In the rows, 128 means zero.
Known rows, with every step that occurs
N-L: [101 141 149 132 116 136 169 116 136 131 120  97 119 120 115 130 137 142
 118 162 122 114 140 139 108 111 142 156 122 135 119 138 170]
P-L-N-E-W-R: [ 93 115 160 157 122 150 160 147 162 120  69  90  95 151 134 118 133 162
 127 140  84 108 120 175  62 145 162 156 113  76 122 126 182]
P-L-N-E-W-Y: [ 90 118 141 167 120 153 166 128 157 129  74 117  98 146 126 110 132 163
 142 144  69 110 105 162  54 128 209 172 116 106 124 120 176]
W-E-H: [104 143 143 129 108 126 143 122 140 114 106  87 108 126 150 107 109 156
 160 152 119 113 141 164 136 129 151 154 124 110 123 145 149]
P-L-N-E-H-Y-W: [ 75 143 154 165 129 137 182 109 175 143  56  97  94 115 174 108 134 149
 132 153  91  99 112 155  67 133 219 167 142  94 115  99 175]
L-N-E-H-Y: [ 86 144 148 145 126 116 161 120 163 139  60 110 107 102 172 111 121 156
 136 150 136 108 117 150  88 124 217 172 123 117 119 124 165]
W-Y-H-E-N: [ 96 153 122 139 114 110 153 125 151 146  70 106 112 108 141  94  97 162
 179 144 122 105 121 161 121 117 196 168 119 124 139  91 165]
P-L-N-R-H-E: [114 113 150 137 124 141 189 123 157 146  78  61  92 105 144 128 125 150
 125 130 151  93 126 155 105 126 188 154 132  65 120 121 177]
W-Y-H-E-K: [ 98 144 127 120  96 104 160 122 164 143 118  97 131  82 133  87  95 155
 147 154 126 103 122 154 109 109 227 181 129 109 129  99 186]
Y-H: [122 150 124 143 111 119 160 128 146 128 108  99 102 126 118 133 124 138
 129 150 138 114 116 141 129 129 149 152 130 148 121 101 153]
Y-H-E-K-R-W: [111 160 142 110 120 114 157 148 224 139 133  63 126  68 169 141  97 126
 122 135 146 102 140 163 108 122 214 171 115  88 112  80 163]
K-E: [123 151 144 115 105 123 146 144 158 128 138 116 126 124 120 142 123 160
 120 131 135 120 128 180 106 118 148 167 104 129 128 128 155]
K-R-W-E: [111 154 150 126 118 148 121 153 193 113 143  84 125 125 147 154 105 126
 149 135 122 119 133 184 102 125 161 155  93  92 127 128 137]
N-E-H-Y-W: [ 73 162 161 153 130 119 157 127 184 133  98 108 117  98 174 120 126 146
 136 156 111 115 111 146 104 130 192 181 131 108 116 102 170]
N-R-W-Y-H: [ 90 159 129 171 124 138 150 142 190 128 114 117 106 100 130 147 103 129
 167 145 122 108  98 121 103 132 201 164 114 110 126 104 184]
R-H-Y-W: [101 152 145 141 125 132 159 117 176 141  98 120 109 119 171 130 142 116
 124 149 125 113 103 137 125 121 207 183 139 125 116  93 153]
K-R-H-Y: [123 164 150 107 118 132 160 132 177 137 102  85 112  99 146 140 119 112
 106 155 149 103 119 140 120 112 211 182 117 101 127  91 137]
K-E-W-R: [108 150 160 128 116 132 133 166 175 115 114 115 116 139 136 129 123 157
 135 129 104 118 133 186  92 129 143 175  98  94 124 118 175]
R-H-E-W: [115 123 148 128 135 122 156 131 170 138 101  95 105 113 177 124 137 141
 128 126 139 118 128 160 140 119 169 175 125 112 102 107 154]
P-L-N-R-W-E-K: [ 86 117 153 134 106 158 171 139 192 123 115  80 101 117 159 131 115 141
 153 132  91 101 131 162  66 138 223 152 119  66 116 147 184]
R-W-Y-H-E-K: [ 88 145 124 131 111 113 154 125 201 148 119 107 126  76 166 106  94 140
 151 143 119 109 121 152 102 112 248 182 126 111 118 104 185]
Y-H-E-N-L-P: [ 93 142 143 128 131 111 194 111 130 146  81  78 113  86 157 112 128 150
 156 153 131  92 139 187 103  99 182 162 131 121 124  81 175]
Y-H-E: [117 138 132 134 114 107 157 131 153 142 115  84 118  97 129 115 115 150
 134 137 153 115 125 165 129 116 148 157 130 127 120  98 163]
H-E-K-R-W-Y: [101 156 140  98 112 131 136 142 212 135 144  93 141  80 162 125  88 130
 135 145 124 106 136 171  81 111 245 186  99  88 127 121 170]
L-N-E: [107 124 141 151 121 125 148 132 151 126  97 108 109 136 133 140 132 164
 128 137 144 113 110 168  89 128 163 157 106 127 122 139 159]
L-N-E-K: [ 99 120 144 128 112 118 162 133 166 127 107 103 118 119 149 129 127 163
 115 145 136 106 120 159  84 131 202 166 113 114 116 139 171]
K-R: [133 162 141 109 114 135 142 145 158 122 134  83 118 127 112 148 119 126
 113 152 139 113 131 159 108 127 144 155 104 124 127 116 135]
N-R-H-Y-W-E-K: [ 74 144 177 130 112 135 165 139 204 125 125  88 126  90 173 116 119 127
 154 149 116 101 110 139 117 126 236 195 130  49 124  96 184]
Y-W-R-H: [102 148 145 147 125 136 144 132 168 122  94  95 100 146 156 135 131 130
 137 150 127 108 115 146 133 141 154 169 124  85 121 113 158]
E-H-Y-W-R: [ 79 172 152 136 121 126 147 128 170 127  76 107 108 115 174 100 122 125
 147 168 101 106 121 143 100 134 183 174 133  98 121 115 174]

Rows
[ 86 148 138 160 127 124 147 145 197 139 120 101 121  77 142 131  91 141
 171 132 136 110 109 146 103 119 204 170 113  91 126 103 193]  N-R-W-Y-H-E
[103 112 150 160 127 147 172 136 161 129  82  99  91 146 137 130 149 159
 117 136  88 114 113 168  69 138 172 155 120 113 112 118 168]  P-L-N-E-W
[ 68 156 171 144 119 140 144 149 187 126 101 112 124 120 161 117 120 140
 193 138  89 112 113 164  98 133 181 169 112  89 138  99 173]  H-Y-W-E-N-R
[ 89 179 155 133 120 124 157 132 191 137 102 124 117  98 175 121 126 147
 139 138 111 112 125 162  97 117 204 185 127 113 115  93 169]  K-E-H-Y-W
[ 92 150 150 120 106 125 145 122 150 126  96 101 119 103 162  92 107 144
 158 156 112 113 133 159 117 116 192 170 128 112 127 131 157]  W-E-H-Y
[103 161 136 157 118 127 149 148 179 129 105 130 112 119 124 120 116 162
 158 132  98 115 107 163  97 116 199 187 112 116 121  76 176]  K-E-W-Y-H
[117 162 152  87 108 124 173 131 190 137 110  80 120  82 159 128 113 108
  96 162 142  96 130 133 119 112 252 196 125  90 123  91 150]  E-K-R-H-Y
[115 165 143 119 111 116 156 132 157 126 110 104 107 110 148 131 116 166
 130 139 135 110 142 164 123 125 164 164 116 117 118 128 154]  K-E-H
[ 95 116 150 157 118 167 157 139 180 122 105  85  96 132 146 140 122 140
 163 125 102 108 123 169  70 136 181 139 113  77 122 146 172]  P-L-N-R-W-E
[109 116 143 146 113 141 174 123 145 132  94  91 100 138 118 133 133 162
 111 145 114 108 120 170  74 134 168 146 121 111 125 135 162]  P-L-N-E
[128 159 143  87 100 127 158 143 174 118 143  76 123 108 127 138 114 127
 101 159 132 105 139 153 102 129 186 168 110 112 123 115 147]  E-K-R
[ 82 143 156 118  99 131 146 131 183 125 138 115 141 111 163  95 124 131
 150 150  89 117 120 170  90 120 219 186 129 103 123 110 172]  H-Y-W-E-K
[134 158 143 116 123 133 155 134 167 125 110  72 106 123 134 156 118 122
 108 149 156 102 126 144 139 127 168 167 110 101 122 104 129]  K-R-H
[127 121 123 132 107 147 173 114 130 135  83  98  89 149 121 124 142 141
 116 143 113 109 123 159  80 134 167 139 131 140 122 139 153]  P-L-N
[100 141 148 109 120 112 153 139 157 139  56  76 103 119 175 114 106 155
 150 137 146  99 144 167 146 129 167 166 112  77 135 126 155]  W-R-H-E-N
[101 154 160 120 114 140 149 141 202 115 136  62 121 120 164 136 118 131
 139 149 120  96 129 165 130 130 204 183 116  49 119  91 148]  Y-W-E-K-R-H
[ 98 152 156 114 125 130 183 121 136 136 103 107 120 109 146 137 138 157
 142 148 113  97 145 200  82  97 184 168 109 122 131 112 166]  K-E-N-L-P
[104 130 152  92 107 110 159 132 167 134 107  67 122  94 164 104 105 147
 117 150 150  96 146 160 136 120 197 181 123  62 124 133 175]  W-R-H-E-K
[ 99 140 143 120 123 131 183 108 118 132  90 102 108 121 149 129 147 135
 143 168 108 101 141 171  91 108 172 157 120 145 124 124 159]  E-N-L-P
[105 169 130 142 127 128 134 144 204 139 117  90 126  84 143 134  87 132
 155 138 138 106 120 165  97 111 211 175 108  92 130  82 162]  K-R-W-Y-H-E
[ 84 145 142 180 124 128 152 141 173 123  99 117 113 122 121 118 117 159
 152 151  98 119  96 144 103 127 188 182 116 116 122  81 179]  N-E-W-Y-H
[ 85 158 138 147 118 115 158 141 164 139  79  94 114  89 130 106  91 162
 187 141 126 100 118 146 118 126 191 167 114  92 143  89 186]  W-Y-H-E-N-R
[ 89 136 150 143 119 129 188 113 156 145  52  93  94 103 158 104 122 155
 119 156 104  98 122 152  75 125 222 163 139 103 123 121 171]  P-L-N-E-H-Y
[ 86 154 144 149 138 114 161 155 205 143  87  88 102  85 175 149 105 143
 170 120 140 107 128 149 126 138 176 153 114 101 122  91 174]  Y-H-E-N-R-W
[113 133 138 144 121 137 151 139 150 126  98 105 101 131 126 145 131 142
 142 135 149 109 113 143  90 135 157 146 108 122 120 142 168]  L-N-R
[102 147 121 141 115 142 133 127 172 130 121 140 115 128 144 139 116 128
 149 148 108 124 110 143  93 121 202 163 107 148 125 144 157]  R-W-Y
[100 138 146 147 114 143 127 134 160 114 140 104 124 149 136 126 132 145
 162 139 105 126 118 182 112 131 137 156 116 115 124 126 154]  Y-W-E
